Known rows, with every step that occurs
G/D/A/Z: [-23  10  -8 -20  47  34 -16  29   1   4 -34   5  -5  -2 -13  11 -16   1
 -35  -6  63 -34  22  32   0  -3  29  -9  -4   9  27 -53  -4  -4 -11  -3
 -16  25  -3   5  -1   3   8  23 -19 -10  32 -24 -16]
T/U/A: [ 13 -11  -5   5 -19  20   2   3   8 -23 -21  -2 -16 -28  35 -20  -2  -1
  19  -3 -11  13  13 -36   4  24  24  13   4 -20 -25  38 -38   1  20  11
  -8  35   8 -18  49   8  19  32   3  30 -11  16  24]
A/D/G: [-33   4  18  20  10  32  30  10 -22  11  52  -3   0  25   9  24 -19 -21
 -20 -17  27 -17  51  52  -7   8  13 -22   5  17  28   5  -6   5 -16  -6
  18   6  -2  12 -11   9 -27  16   6  25  14  -5 -25]
T/Y/G/D/E/L: [-12  43  -3  -8  28 -49 -16  -7  29  29   3   1  34  28 -22  44  21   4
  35  12  35 -10  11 -35  -6 -13 -10  50   3  35 -27  -7 -29 -29 -16   1
  12 -19   1  15  18  -7  -5 -30  15 -44  16  -1   7]
N/A/Z: [-19  -9 -24   0 -40  46   5  38 -32   7   2  14   2  22 -19  -6   2 -28
 -31   2  25 -18  22   4   0  14  35 -20 -12  15  -4  14  11  -7 -13  33
 -44  23   7  -5 -27  19 -13  55  -3 -23  68  -3 -19]
Z/A/D: [-12 -10   8  -1 -18  13   5  10 -40   7  -2  23  13  14 -31  -3 -19 -29
  -5  -3   6 -14  -5  25  -8  46  16 -17  -7 -22  22  24  -2 -12 -11   0
 -17  43 -24   5  -6  12 -10  39  14   9  17  -1 -16]
N/A/D/G/Y/T/U: [ 21  -3 -25  -8 -11   2   7 -23   6 -12  15  58  31 -16  26   6 -28  18
  -1 -42  -4 -27   4   3   0 -56  25 -10   0 -13   6 -23  17  21 -26 -27
  13 -45   0  -2 -15  22   0 -27  -5   3  16  14 -40]
E/L: [-46   5 -12   3 -33  -4  14  27 -17  -9  13 -23 -17  56  -4  38  18  -9
  -7   7   0   7   5 -15   4  13 -13  46 -13   1 -25  32 -39 -12 -15  24
   0  27  -6   4  25   1   8  25  14  -2   8   9   9]
U/A: [-24   1   0  -5 -22  15  10  18  -9 -29  23 -12 -42  -1  -2 -29  -5 -24
   9  15 -11  29  13 -18  -4  19   9  18  -4 -20  -5  43 -24 -12  13   8
 -10  31   6 -12  17   7  -4  32  13  15   0  24  30]
G/Y/A/D/E: [  2   1 -22 -32  28  -3  -7  -9  -2  13 -28 -28   5  22 -53  17  -4  14
 -35  -7  50   0   0  -4   6   6 -19   3 -34 -11  -5   2  29  -6  16 -23
   5 -19  -6  31 -21  16 -26 -27   3 -49  81  10  10]
L/E/D/T/U: [ 27  -9  23  19 -12   0  -2 -20  30  14 -19 -20  35  -7  24  30  33  23
   7  -1   9   0 -29  33  20  25 -18 -19  -2  21 -20 -27   4  -2  16  21
   5  -1   6  -5 -13 -14  24 -14  -9  28 -54 -19  -1]
D/T: [-36  24  16  26 -21  20   5  28 -24  16  19 -37 -17  27   7   3  25   4
 -10   0 -14   5   0   1   0  -7 -25 -12   3   7   7  28  17  -9   6  20
 -13   7 -11  -3 -16 -27 -10   9 -12   6 -35  16   4]
E/D/G/Y/T: [-14  43  10   3  24 -32   9  -7  17   3  46   1  -5   9  18  17   2  30
  -6  -6 -21   1 -20  26   0 -90 -37   4   0  11  42 -23  -1  15 -48 -40
  26 -17 -13  26 -14 -38 -26 -55  -4   2 -33 -17 -22]
Y/T/U/A/Z: [ 38  25 -15   1   4  34 -19  10 -14 -18 -28  59   0 -45  53 -69  12  18
  -8   5   6  -5  -6 -19 -11  -9   6 -34 -11  19   4  20 -28  28  24  20
 -13  29  27 -38  56   1  31  -2   1  24  29   2 -15]
Z/A: [-14   4   7  -3 -35 -11 -12  26 -32  27  14  -1 -12  17 -22 -13   6 -36
  10   5 -17   9 -12 -23  -4  10  17 -11   9 -25   8  30   3 -21  -8   5
 -42  47 -23   2   2   6 -15  41  10   2  -9   8   9]
Z/A/D/T/U: [ 17  -9   7   2 -20   9 -11 -18 -31   6 -33  17  29 -18   4   4   4  11
   5 -31 -14 -22 -20   9  -6  29  12 -38  12 -25   1  16  17   0  16   9
  -9  30 -34 -16  22 -10  25  15  -5  11 -44   0 -21]
G/D: [-45  34   7  24  22   9  10  38 -10 -18  -3 -29   3  23   8  17 -18   3
  -9  13  52 -28   9  36   2  10   4  22   5   0   5  -9 -15 -19 -37   9
 -14  26   7  29  -6  -9 -15  25   9  22  24   6  -4]
L/E/D/T/U/A/Z: [ 43 -19   6 -14   8  28 -14 -37  37 -18 -33  18  21 -44  21 -12  21  16
 -22  -1  -1  10  -9  45   8  35   4 -32  -4  32 -13 -27   6   3  41  23
   6  -6  -2 -32   6  -5  50  -8   7   6 -24 -23  -4]
L/E/D/G/Y/T/U/A/N: [ 76 -30  -7 -19  20 -25 -18 -62  60 -44   5  31 -13 -44  40 -26 -22   8
   5  14 -33  23 -11  30  13  -8  13   1  26  21  26 -53   0  22  13 -28
  25 -25  13 -37 -17  14  19 -54   9  12  -9 -22   7]
Y/T/U/A: [ 28  17  -5   9 -14  -1  -7  10  -7 -21  -2  42 -15 -36  50 -54  13  13
  30   8  -9  13 -19 -32  -7 -15  -7  -5  -3 -11  -8  38 -34  23  20   5
  -3  18  43 -27  47   8  26 -10   1  36 -22  35  10]
D/T/Y: [-17   3  34  24  -1 -12   4  18 -24  36 -13 -43  -1   1  -9   1  28  11
  14   6 -58  15  -7 -53  -3  -4 -37 -12  19  10 -21   6  29   0   2  16
  -1 -28 -34  13  19 -47  -9   9 -16  -9 -49 -14  15]
D/T/U/A: [  8   4   2   6 -20  13  -4  -8   3 -20  -8 -11 -20 -30  32 -24  15  15
  12 -14 -33  18  -1 -31  -2   7  -4  -7  11 -22 -18  36  -4  -3  38  11
  -2  11  -1 -33  31 -16  30   8 -15  17 -66  28  20]
Z/A/D/E: [ 13   9   4 -18 -18   3  -9   4 -31  41  16  -7   3  21 -51   7  17 -26
 -10  -4  34 -12  -1   4  -3  55   3 -40  -3   5  15  18   6 -19  19  -8
 -35  25 -29  -5 -18  22 -16  12  11 -24  31   2  -5]
L/E/D/A/N: [ 30 -67   5 -19  -3   8  -9 -10  40   3  -6 -18 -25   4 -31  17   3 -29
   1  41  16  10  -3  38  22  74  13  -1  -4   6  19 -58  -7   3  21  -4
  -5  20  28 -16 -45  38  12   7 -15   0  -2 -41  27]
T/U/A/N: [ 33 -44 -13  11 -14  33  -5  -5   0 -43 -31 -13 -34 -30  33 -34 -14  -6
  21  26 -15  -1  25 -16   9  62  38   7  22  -8 -12  27 -48   6  30  22
 -14  48  16 -45  32  14  21  42  -9  28  25   3  24]

Rows
[ 29  30 -10 -13   9 -19 -20 -19  24 -19  21  37 -17 -39  53 -40 -16  23
  10 -29 -52  25   2 -42  -1 -80  10   1  16 -10   9   1  -2  21   1 -31
  14 -14  -6 -20  32  -8   7 -38  -2  13 -31  16  14] : D/G/Y/T/U/A
[ -5 -10  23  13  -9   2   9   3  20  12   7 -22  14  21 -11  22  10 -14
  -6  25  36  10 -14  44  15  36 -15   3 -16  22  -5 -17 -17 -12 -15   9
  -1  14  15  14 -29  17 -12  11  18  26  12 -19   6] : L/E/D
[  7  26  18  -1  16 -36  -4 -20  39   7  50  12   7   5  13  10  -1   3
 -18  -2 -10  21 -19  40   8 -61 -24 -10  -5  30  37 -58  23   8 -26 -34
  20 -38  -3  17 -47  -8 -24 -59  15   9 -13 -22  -7] : L/E/D/G/Y/T
[-13 -18   8   0   7 -34  -6  11 -25  43 -23 -32  -2  -8 -38 -12  28  -4
  14   6 -43  18 -27 -70 -13 -18 -35  -3  -7 -19 -26  10  50   7  17  11
   6 -38  -5  21  12 -33   4  -8 -20 -44 -43   4  21] : D/T/Y/A
[-32  23   8   9  11   4  -1  10   6   9  34 -38 -17  23  12  23 -22  -1
 -21 -28 -29  16  38 -12   7 -58  14   5  13   7  17  -5  11  -6 -32 -18
  -3   3 -43  21 -12 -11 -44  -3  -4  -1   2 -14   6] : D/G/Y
[-15 -44   4   1 -18   4  29  -4 -28   5 -21  -6  26   4 -40  12  -1  -6
   9  -2 -43 -13  -3  -9 -13  27 -16  -6  10 -13 -26  -1  43  -4   2  15
  12 -64 -30   8 -14  -8   1  23 -10 -27 -18  -4 -15] : N/A/D/T/Y
[ 29  17 -11 -11   8 -10 -17  -8  18 -31 -38  27  -5 -39  37 -44 -12  40
  15   0 -42  23 -26 -55   6 -49 -10  21  -2 -24 -11  18 -20  11   6 -15
   8   6  -5 -15  49  -5  12 -29   2  25  -2  15  21] : G/Y/T/U/A
[-11 -35   5  -6  38 -16  17  -9 -25  37  11   9  17 -12 -37   9 -18 -35
   4 -11  -3  -3  20 -13 -22  -1  12 -17  -4 -15  -4 -14  29  28   0 -13
  36 -37  10  34  13  -1 -12  -2   0 -27   7 -13 -11] : T/Y/A/D/G
[-15   4 -16  -9 -15  12  15   1 -18   9  12 -27   0  57 -31  57  30   6
 -22   0  50 -17  11  19   1  55 -27  17 -15  23 -18  15 -34 -17  15  11
  14   2 -13   1   2  17   4  -3  20 -32  47  12 -10] : A/D/E/L
[-25 -30 -13   0 -38  30  31  19 -22 -13   7  11  14  27 -31  12 -18 -29
  -5   8  29 -23  13  31  -5  47  21   9 -12 -19  -2  20   0 -10 -14  14
  -9   0  14   7 -32  33 -12  46   5   3  46  14 -19] : N/A/D
[-32  14  22  15  -2  -6  29   6   8  19  63 -25  -9  21   5  42   8  -3
   3 -10  13  -9  16  45   2 -13  -3  -5   7  11  27  -4 -22   2 -32  -9
   9  17   8  21 -12 -23 -23   4  -3   7 -43 -14 -17] : E/D/G
[ 14   4  -3  11  18  15 -19 -28  34 -48 -19  28   0 -43  44 -36 -31   5
  32  19   7 -20  13  32  -5  10  32  22  33   0  25  22 -16  -3  21   8
  -4  18  43 -48  -2 -13  28 -15 -12  25  -4  25   3] : Y/G/D/T/U/A/N
[-27 -17 -18 -15 -16  17  24  -8   3 -19  32   3   3  20 -23  26 -48 -20
 -24 -31 -10  -8  36  25   1 -23  41  13   7 -19  15 -15  33 -10 -31 -23
   7 -33 -31  14 -50  18 -34  11   4 -14  32   1 -21] : N/A/D/G/Y
[ 35 -21  13  -4 -14 -11  -4 -43  44 -22 -13  -3   6 -33  17 -10  21   7
  17   2 -18  23 -24  23  14  37 -13  -4   4  -3 -20 -10  -3 -10  39  11
  17 -18  11 -28   1  -4  47 -13   7  24 -81   0  21] : L/E/D/T/U/A
[ 15  31   6  34 -13   4  -7  28 -18  14 -14  22  11  -6  54 -24  24  24
  17   3  15 -12 -20 -27   0 -22 -14 -16 -10   3  -9  22 -30  23  -7  15
 -16  33  36  -4  31  -4   9  -8 -13  35  -2  17 -13] : Y/T/U
[-35 -21 -12   1 -37  21  34   2 -18   1  67  23   4  22 -16  22 -24 -44
 -11 -23  20 -24  43  39  -8  13  42  -8   2  -7  17   6  15  -4 -15   1
   0 -16   8   5 -51  31 -20  33   3  -6  15  14 -26] : N/A/D/G
[ -5 -13  -5 -30  23 -43  -6 -31  45  12  24  -7   2  11 -33  28 -18 -23
 -20 -13  12  33  -9  25   7 -41   4  16 -19  -2   8 -48  47  -2 -14 -29
  16 -23   4  36 -47  13 -19 -35  13 -27   4 -16  13] : L/E/D/G/Y/A
[  1 -29   0   5  53 -34 -12  -1 -24  -9 -54 -43  -9 -11 -35 -10  -6  -1
   9  38  -8 -27 -25  -5 -13  25 -17  19  23  -3  -2 -36  50   0   5  13
  -3 -40   9  13 -12 -35  18   3 -23 -44  -5  -5   7] : G/D/T/Y/A/N
[-17  43   1  15   8  -7  -9  29  -6  -6  -6  -1  -8  21  14 -18  -5  30
 -11  13 -17  13 -25 -33   2 -64 -41  12 -10   1  12   9   5   7 -31 -13
  -2  -2  -9  17   4 -14 -28 -22  -2  13  29   1   4] : G/Y/T
[ 49  10 -39 -43   5 -16 -12 -46  28 -47 -40  26   7  -7  12   7  11  55
  -5  -9  -2  12 -27 -23   4  -6 -37  30 -13  -5 -26   1 -37   4  32 -22
  39 -35 -19 -26  47  13  40 -62  21 -28  24  20   1] : G/Y/T/U/A/D/E/L
[ -4  50  20  12  44 -22 -16   6  23  47  -2  -6  31   8 -13  13   8   4
  36  17  42 -16  23 -32  -5 -19  -2   3   6  36  -1 -10 -10 -23  -7  -7
  -9  -8   9  22  -4  -6 -37 -23  -3 -19  32  -9   6] : T/Y/G/D/E
[ -9 -25  -1  -4  17 -30   0  21 -24  36 -28 -19   3  -6 -40 -13   7 -21
  23  16 -15  16 -17 -71 -11  -5  -8   9 -15 -21 -37  10  16  10  -2  10
  -2  -5  16  29  29  -7 -10  16  -7 -30  11   0  23] : T/Y/A
